Each row was made from one small tree. The marks that hang from a mark follow it in brackets, in alphabetical order. Every link used is in the known rows. Write each row's tree.
In the rows, zero is written as 100.
Known rows:
dabekef(bafi pabe(zapara)): 115  124  100  60  106  128  99  123  92  140  69  124  112  82  106  98  148  105  109  100  120  100  106  105  111  106  96  133  62  91  71  80  64
dabekef(bafi(romek) luzufik pabe(zapara)): 148  88  116  54  126  117  86  132  114  149  56  133  132  79  93  94  158  73  97  82  101  81  99  82  122  117  95  140  55  81  73  40  70
bafi(dabekef(luzufik(keroras) pabe) romek): 137  67  139  101  123  84  62  88  117  93  100  88  135  67  71  91  107  45  108  82  89  46  94  84  119  93  81  75  70  71  133  68  104
busapo(dabekef(bafi(romek))): 106  136  119  108  124  114  55  134  100  103  44  123  108  69  112  74  108  97  105  88  117  112  92  74  94  108  113  117  68  74  86  82  87
bafi(romek(busapo(dabekef) moretiz)): 111  119  94  138  122  103  79  140  112  65  65  131  80  77  61  132  102  91  68  106  106  105  73  79  93  126  98  85  96  104  112  90  134
busapo(dabekef(bafi pabe)): 107  129  113  97  111  136  59  143  86  125  52  117  113  66  116  76  128  108  107  98  123  111  86  84  123  99  110  117  70  70  88  81  79
fatop(dabekef limot(panimo)): 119  122  95  85  106  75  131  103  94  80  119  128  122  79  58  39  132  103  105  96  48  105  125  116  127  52  132  79  101  108  141  76  76
fatop(dabekef limot): 124  108  95  92  106  86  138  120  91  66  102  116  120  75  69  56  127  104  93  92  63  104  112  104  127  55  127  51  91  109  135  90  75
romek(bafi moretiz): 119  108  128  102  87  79  84  127  84  96  71  104  72  73  51  165  136  87  65  107  115  107  103  102  101  109  68  118  153  82  109  137  111
busapo(dabekef(pabe(zapara))): 103  116  130  112  105  123  63  124  62  118  77  123  101  82  105  96  130  108  122  107  97  121  85  102  121  104  97  110  67  81  102  64  102
pabe(zapara): 92  106  123  93  106  99  103  92  78  115  102  119  85  107  103  112  117  103  118  107  85  127  114  121  79  111  83  124  79  103  93  75  108
moretiz(gumud romek(bafi(dabekef) busapo)): 92  85  106  138  112  89  116  126  65  107  60  140  89  62  85  152  144  96  65  98  98  145  115  128  100  54  71  82  161  96  137  98  131
luzufik(keroras): 105  88  124  99  95  100  93  98  71  86  105  52  89  83  110  70  71  114  112  115  84  75  120  95  108  96  103  84  85  95  93  114  98
bafi(dabekef(luzufik pabe(zapara)) romek): 132  75  137  98  127  83  68  86  120  106  97  124  134  78  67  112  129  40  112  78  88  72  91  97  103  98  71  97  66  74  134  50  109
moretiz(gumud): 92  85  113  124  107  98  111  93  84  82  58  124  87  106  112  106  100  101  101  92  96  131  95  117  125  86  106  86  127  96  110  92  112
dabekef(bafi(romek(busapo moretiz)) pabe): 127  128  72  85  113  126  94  150  125  107  51  128  111  67  70  117  134  92  70  99  135  76  80  81  119  114  104  102  78  96  85  98  79
dabekef(bafi luzufik(keroras) pabe(zapara)): 133  79  132  48  110  134  86  132  80  157  68  92  117  67  119  64  145  100  99  106  96  86  117  91  136  105  96  142  59  74  69  56  68
bafi(romek): 125  104  97  107  115  76  91  98  122  75  85  113  107  103  71  113  91  78  111  81  93  70  95  83  91  115  102  84  79  105  101  88  101
fatop(limot(kadit panimo)): 110  110  107  89  117  62  139  97  123  126  103  109  117  106  69  54  102  77  115  106  57  128  127  129  105  84  141  98  112  94  127  100  99
dabekef(luzufik(keroras) pabe): 135  50  124  79  99  120  86  117  79  128  103  67  120  80  100  77  122  95  97  110  78  60  95  88  159  94  99  99  83  86  98  65  92
keroras(luzufik): 116  85  76  72  93  97  99  72  116  63  99  93  116  105  79  114  95  104  95  111  93  118  107  95  98  110  115  115  105  94  109  107  76
dabekef(bafi luzufik pabe(zapara)): 129  86  117  49  114  136  92  133  100  166  66  124  126  77  114  84  165  89  91  95  107  103  101  93  130  107  95  153  68  77  73  47  69
fatop(dabekef): 124  105  90  97  93  106  97  111  77  72  96  113  111  64  86  74  131  109  86  80  87  81  97  98  119  86  117  89  73  112  122  85  79
romek(busapo): 70  95  71  118  115  108  110  121  102  84  92  114  89  84  92  98  104  114  55  125  106  117  93  115  86  94  98  91  113  119  115  95  127
romek(moretiz(gumud)): 107  103  115  127  97  118  106  120  86  85  69  117  66  98  92  146  109  99  80  104  111  138  77  98  130  108  95  97  139  89  111  113  125
romek(bafi busapo moretiz): 89  104  97  119  102  88  95  149  87  82  63  117  63  55  42  163  141  102  20  130  123  124  99  118  88  104  66  112  167  99  123  132  137
busapo(dabekef(bafi(romek) pabe)): 118  132  113  100  116  124  55  140  96  112  45  123  119  66  102  83  124  96  111  89  119  96  83  76  120  107  111  110  59  73  87  77  77
romek(bafi busapo(dabekef(pabe)) moretiz): 93  112  112  130  106  106  68  167  69  88  46  127  68  43  46  156  154  107  31  134  124  130  83  114  110  102  69  111  150  84  125  113  134
romek(bafi(dabekef) moretiz(gumud)): 104  97  153  124  101  75  79  108  81  81  52  119  71  62  59  165  140  67  67  97  120  130  102  121  109  86  57  105  174  61  140  132  127
bafi(dabekef(pabe(zapara))): 96  97  129  98  107  102  80  83  95  114  117  109  117  80  91  107  125  73  115  99  107  98  100  121  102  83  70  99  83  77  133  83  106

Write each row's tree:
95  99  99  133  113  148  81  169  86  103  70  125  77  58  83  126  135  111  33  134  115  141  58  89  130  110  92  107  120  90  123  79  143
romek(busapo(dabekef(luzufik pabe)) moretiz)
104  107  131  98  124  131  55  142  95  133  47  116  114  63  132  58  126  99  89  93  110  131  93  73  112  101  110  141  84  63  90  64  92
busapo(dabekef(bafi luzufik))
114  109  82  128  118  95  98  129  123  63  78  124  80  84  54  141  98  86  62  104  106  91  78  84  91  124  97  82  101  113  112  97  130
bafi(romek(busapo moretiz))
90  98  93  149  114  126  119  145  60  112  59  146  82  76  115  133  125  122  77  105  92  163  91  106  118  72  99  79  131  106  119  75  131
moretiz(gumud romek(busapo(dabekef)))
116  83  152  103  110  129  55  128  54  129  77  98  107  72  116  72  126  105  116  110  79  112  92  92  139  102  97  117  65  70  100  46  105
busapo(dabekef(luzufik(keroras) pabe(zapara)))
116  88  152  102  101  79  67  117  95  107  80  104  90  54  57  156  147  60  58  100  116  111  104  102  102  95  55  125  159  59  133  120  120
romek(bafi(dabekef(luzufik)) moretiz)
121  88  117  120  96  86  120  124  59  120  60  131  90  84  89  157  139  101  95  87  88  132  117  113  117  71  82  88  151  95  110  102  106
moretiz(gumud romek(bafi))
78  99  87  145  113  125  117  141  88  70  59  133  54  80  84  145  114  114  34  128  116  155  71  113  115  101  93  88  153  109  125  109  151
romek(busapo moretiz(gumud))
117  85  159  102  98  79  65  116  85  103  81  86  85  49  59  145  136  64  62  106  111  102  110  102  104  95  55  120  154  57  132  126  120
romek(bafi(dabekef(luzufik(keroras))) moretiz)
67  118  85  122  125  127  82  146  95  96  56  126  91  60  110  75  115  119  55  122  120  137  91  103  84  94  105  109  98  97  104  86  117
romek(busapo(dabekef(bafi)))
116  103  125  90  117  139  55  149  89  143  48  118  123  62  122  66  142  96  94  96  112  114  82  76  136  99  109  131  74  61  89  56  80
busapo(dabekef(bafi luzufik pabe))
115  88  127  125  101  83  109  113  63  118  66  130  96  72  90  154  140  85  96  83  95  133  119  117  110  59  73  88  153  83  128  102  109
moretiz(gumud romek(bafi(dabekef)))
121  76  133  110  131  73  66  81  137  92  96  111  131  77  76  96  105  38  97  73  94  76  96  85  89  96  82  91  86  74  137  69  114
bafi(dabekef(luzufik) romek)
110  82  116  129  135  93  72  114  137  78  89  123  107  60  58  125  114  48  51  95  106  100  78  83  88  103  73  90  110  79  148  79  144
bafi(dabekef(luzufik) romek(busapo moretiz))
134  116  97  86  109  69  138  108  101  100  99  123  129  72  54  32  131  86  102  88  46  111  124  130  123  71  160  87  86  108  148  83  77
fatop(dabekef limot(kadit panimo))
98  66  145  101  114  99  71  83  101  109  114  73  118  67  110  68  101  67  95  100  93  94  110  97  104  77  80  101  101  64  134  85  113
bafi(dabekef(luzufik(keroras)))
111  75  140  88  103  68  68  97  93  115  83  102  122  62  65  118  150  59  83  92  105  84  116  121  105  76  62  113  131  65  132  99  98
romek(bafi(dabekef(luzufik pabe)))
132  107  108  124  110  89  96  112  111  65  62  127  83  101  63  144  95  77  96  83  99  96  78  83  111  121  99  80  106  99  108  99  115
bafi(romek(moretiz(gumud)))
129  107  123  94  123  128  50  145  100  130  43  123  128  63  107  74  137  87  99  85  107  98  81  66  132  107  111  125  64  65  90  52  81
busapo(dabekef(bafi(romek) luzufik pabe))
114  107  136  85  119  139  56  144  79  148  51  127  116  64  124  72  149  99  101  99  107  128  89  86  124  106  101  144  64  64  86  45  84
busapo(dabekef(bafi luzufik pabe(zapara)))
110  106  145  109  96  77  71  113  91  95  81  104  83  56  51  162  137  67  65  101  122  112  105  108  91  94  56  115  155  64  132  138  118
romek(bafi(dabekef) moretiz)
147  88  102  65  97  131  88  138  75  103  73  98  133  37  97  44  153  105  79  82  92  57  101  82  153  82  123  105  55  92  103  66  53
fatop(dabekef(bafi luzufik(keroras) pabe))
99  97  94  112  104  90  106  133  81  128  103  117  102  55  73  145  141  94  63  106  101  116  120  109  79  70  67  93  134  100  125  106  115
moretiz(romek(bafi(dabekef) busapo))
83  93  107  137  109  86  103  144  75  68  32  134  52  61  51  170  143  102  22  125  119  145  95  130  102  93  70  100  186  97  132  125  147
romek(bafi busapo moretiz(gumud))
117  105  133  134  121  81  74  91  123  62  76  125  95  79  64  139  97  48  97  76  109  99  82  90  99  100  78  75  109  74  141  100  129
bafi(dabekef romek(moretiz(gumud)))
109  66  152  90  110  107  71  89  85  124  116  87  121  68  101  84  124  68  110  105  89  89  107  109  117  82  71  106  81  67  129  67  111
bafi(dabekef(luzufik(keroras) pabe(zapara)))
135  104  91  85  102  95  137  128  86  75  105  118  129  73  58  62  141  104  99  96  67  87  100  106  149  52  127  41  80  110  136  79  65
fatop(dabekef(pabe) limot)
109  136  126  120  124  121  59  141  95  96  29  132  93  68  112  91  112  98  98  87  119  129  84  74  108  110  111  116  86  70  91  87  97
busapo(dabekef(bafi(romek(moretiz(gumud)))))
105  108  95  120  103  101  96  154  66  130  83  121  96  56  80  140  145  113  68  111  98  126  113  99  87  82  78  102  125  100  110  96  114
moretiz(romek(bafi busapo(dabekef)))
79  104  125  151  117  98  76  157  61  69  17  143  50  48  61  158  146  106  27  125  120  164  86  123  107  93  74  106  175  83  136  113  151
romek(bafi busapo(dabekef) moretiz(gumud))
130  89  119  77  110  80  121  108  86  91  121  103  125  68  69  16  130  100  99  101  31  94  131  104  143  50  132  86  99  95  140  59  80
fatop(dabekef(luzufik(keroras)) limot(panimo))
106  91  132  93  100  62  72  93  89  104  85  101  114  63  61  126  142  68  91  95  112  81  118  127  96  74  61  103  128  71  130  114  95
romek(bafi(dabekef(pabe)))
124  98  115  109  118  78  72  82  126  82  100  114  131  79  58  114  108  49  115  78  105  55  88  95  101  92  81  71  72  81  135  84  102
bafi(dabekef(pabe) romek)
